Every row comes from one small tree of marks. The marks that hang from a mark follow it in brackets, in the order of their numbers. Every link used is in the known rows. Which tree was each row made from?
In the rows, zero is written as 128.
Known rows
j337(j127(j812(j405(j623(j403(j244)))))): [122  82 122  97 170 136 117 133 116 142  96  89 148 126 185 131 118 116
 168 116 141 101 156 120 118]
j533(j244): [100  65 133 119 149 187 112 155 137 152  91  81 161 101 168 134 113 116
 185 136 138 147 140 142 116]
j337(j127(j812(j405(j623)))): [124  80 117 102 179 129 121 119 120 156  99  99 133 128 174 133 121  99
 149 103 142  98 156 119 120]
j403(j244 j623): [101  84 140 111 122 199 111 176 117 144  85  74 184  97 198 121 121 113
 208 150 138 112 164 141 117]
j723(j324(j812(j127 j405(j623(j403(j244)))))): [ 91  93 122 125 143 178 123 143 127 141 118 114 123 141 167 135 111 118
 139 128 152 112 166 120 127]
j324(j723 j812(j405(j623(j403)))): [117 104 117 111 117 141 122 133 122 155 143  94 135 140 180 136 127 115
 128 132 137  98 204 126 126]
j723(j324(j812(j127(j337)))): [108  78 115 122 166 179 112 136 135 154 118 101 105 143 148 145 102  93
 116 123 153 124 151 114 131]
j403(j244): [102  80 136 110 137 188 112 167 126 142  92  78 169 115 173 134 114 115
 204 144 143 129 144 132 117]
j812(j127 j324): [120  85 115 113 148 178 134 121 128 148 121 103 115 119 160 134 108 103
 153 114 155 122 159 105 127]
j324(j723 j812(j127 j405(j623(j403)))): [121 107 112 107 118 146 121 118 120 156 153  98 116 147 177 142 122 116
 113 126 141  85 206 117 123]
j623(j403(j244) j405): [ 81  98 133  90  98 193 126 176 120 107  66  66 185  87 183 140 104 137
 252 155 135  91 159 143 125]
j324(j723 j812(j127(j337) j405)): [133  95 107 112 151 159 114 107 126 161 161  86 106 159 165 156 114  90
  97 115 143 103 180 112 127]
j623(j403): [105  92 124 104 113 175 126 162 126 137  96  74 161 104 176 138 109 130
 193 153 139 123 161 128 125]
j127(j337 j812(j405)): [139  86 113 125 174 157 133 117 127 147 110  82 142 143 179 165 111  83
 150 104 145 132 120 115 145]
j324(j723 j812): [124  81 118 107 127 154 102 140 129 166 140  74 122 135 161 132 122  99
 122 134 140 106 191 128 120]
j324(j812): [110  79 123 110 137 165 110 152 128 165 110  86 135 125 162 138 115  96
 151 130 145 110 176 129 121]
j337(j127(j812(j324(j723) j405(j623)))): [136  81 111 104 182 122 123 106 122 152 122 101 119 134 175 120 126  97
 131  95 145 104 166 110 125]
j127(j337 j812(j324(j723) j405)): [155  88 106 128 176 150 137 101 129 144 138  83 125 149 180 150 116  81
 127  94 149 140 135 104 151]
j623(j403(j244(j533)) j405): [ 78  89 138  90  97 199 119 185 128 105  64  58 187  85 185 143 102 134
 252 163 134  81 151 148 118]
j723(j324(j812(j127(j337) j405))): [103  85 113 131 169 181 123 124 134 153 126 108 105 150 152 148 105  89
 113 113 153 123 149 114 132]
j812(j324 j405(j623)): [104 105 120 131 147 154 157 124 124 142 113 127 150 124 181 127 125 106
 171 107 147 126 168 116 137]
j127(j337): [121  86 121 113 163 171 122 144 128 145  95  80 156 127 168 157 102  96
 170 132 139 140 135 120 136]

Which tree is each row?
[ 97  95 138 106 114 166 120 178 123 131  80  88 184 106 193 136 113 142
 210 163 137 108 163 133 121] -> j405(j623(j403(j244(j533))))
[117 101 112 119 162 179 137 109 124 147 122 100 131 144 169 167 104  97
 149 111 145 120 138 110 132] -> j812(j127(j337) j405)
[124 100 107 122 144 170 144  94 128 148 159 105 106 140 167 133 119 101
 127 101 151 116 169 105 128] -> j812(j127 j324(j723) j405)
[122 111 111 124 170 159 155  99 119 137 125 129 129 142 180 153 108 101
 146  98 151 125 157  96 144] -> j812(j127(j337) j324 j405(j623))
[137 102 104 122 167 169 143  88 127 141 158 101 109 150 169 149 110  92
 119  99 150 132 156  97 140] -> j812(j127(j337) j324(j723) j405)
[119  91 116 116 132 156 116 126 129 165 151  84 123 145 166 136 127  95
 119 121 140 105 189 128 121] -> j324(j723 j812(j405))
[ 85  91 139  99 108 204 118 177 114 126  65  72 191  81 198 126 117 112
 239 146 133  83 168 150 120] -> j403(j244 j623(j405))
[130 109 109 107 136 145 120 113 119 151 153  95 119 155 179 156 114 110
 106 124 140  96 196 111 132] -> j324(j723 j812(j127(j337) j405(j623(j403))))
[138  74 110 104 184 134 120 105 126 154 128  88 113 134 168 122 123  91
 128  94 147 110 158 111 122] -> j337(j127(j812(j324(j723) j405)))
[145  86 110 130 184 156 143 109 128 143 119  90 133 142 180 154 111  80
 145  93 152 143 124 105 151] -> j127(j337 j812(j324 j405))
[144 100 111 126 169 142 150 115 121 132 112  99 146 137 194 153 112  99
 155 103 148 136 139 104 156] -> j127(j337 j812(j324 j405(j623(j403))))
[116 106 114 112 146 156 128 124 117 149 123 106 132 145 180 161 107 108
 135 121 144 100 179 112 133] -> j324(j812(j127(j337) j405(j623(j403))))
[119  92 113 115 162 170 122 118 124 159 131  97 119 149 166 162 106  88
 126 112 148 107 165 113 128] -> j324(j812(j127(j337) j405))
[154 102 108 122 164 136 144 108 122 133 131  93 137 143 193 149 116 101
 136 104 145 133 149 103 155] -> j127(j337 j812(j324(j723) j405(j623(j403))))
[102  97 115 126 156 170 128 131 128 143 120 115 116 146 164 147 105 107
 122 122 150 118 162 113 137] -> j723(j324(j812(j127(j337) j405(j623(j403)))))
[101  92 115 131 167 169 126 125 130 151 120 120 111 151 158 147 108  96
 116 113 151 117 157 112 135] -> j723(j324(j812(j127(j337) j405(j623))))
[142  98 117 124 170 150 144 124 119 126 108  96 155 138 198 151 111 105
 168 107 149 138 135 106 153] -> j127(j337 j812(j324 j405(j623(j403(j244)))))
[142  66 112  95 182 134 109 116 126 155 119  81 112 126 164 119 119  93
 130 104 147 112 161 111 120] -> j337(j127(j812(j324(j723))))
[144  90 107 110 161 167 126 106 128 142 144  89 108 139 163 144 104  96
 123 114 150 133 158  97 138] -> j812(j127(j337) j324(j723))
[ 90  94 121 130 141 166 130 147 131 146 112 113 130 135 165 130 116 111
 139 128 148 117 169 125 132] -> j723(j324(j812(j405(j623(j403)))))
[ 99  80 138 106 117 194 110 183 131 129  89  60 178 103 184 138 106 135
 212 168 140 119 146 137 114] -> j623(j403(j244(j533)))
[ 99 102 135 103 113 160 125 171 116 131  82  96 182 107 192 134 115 143
 210 156 136 116 170 129 127] -> j405(j623(j403(j244)))
[129  84 113 102 128 160 101 125 127 167 150  80 103 142 157 140 118 100
 106 128 144  95 193 118 117] -> j324(j723 j812(j127))
[121 103 112 112 129 145 118 112 122 164 154 105 111 151 171 142 125 104
 106 117 141  84 202 117 122] -> j324(j723 j812(j127 j405(j623)))
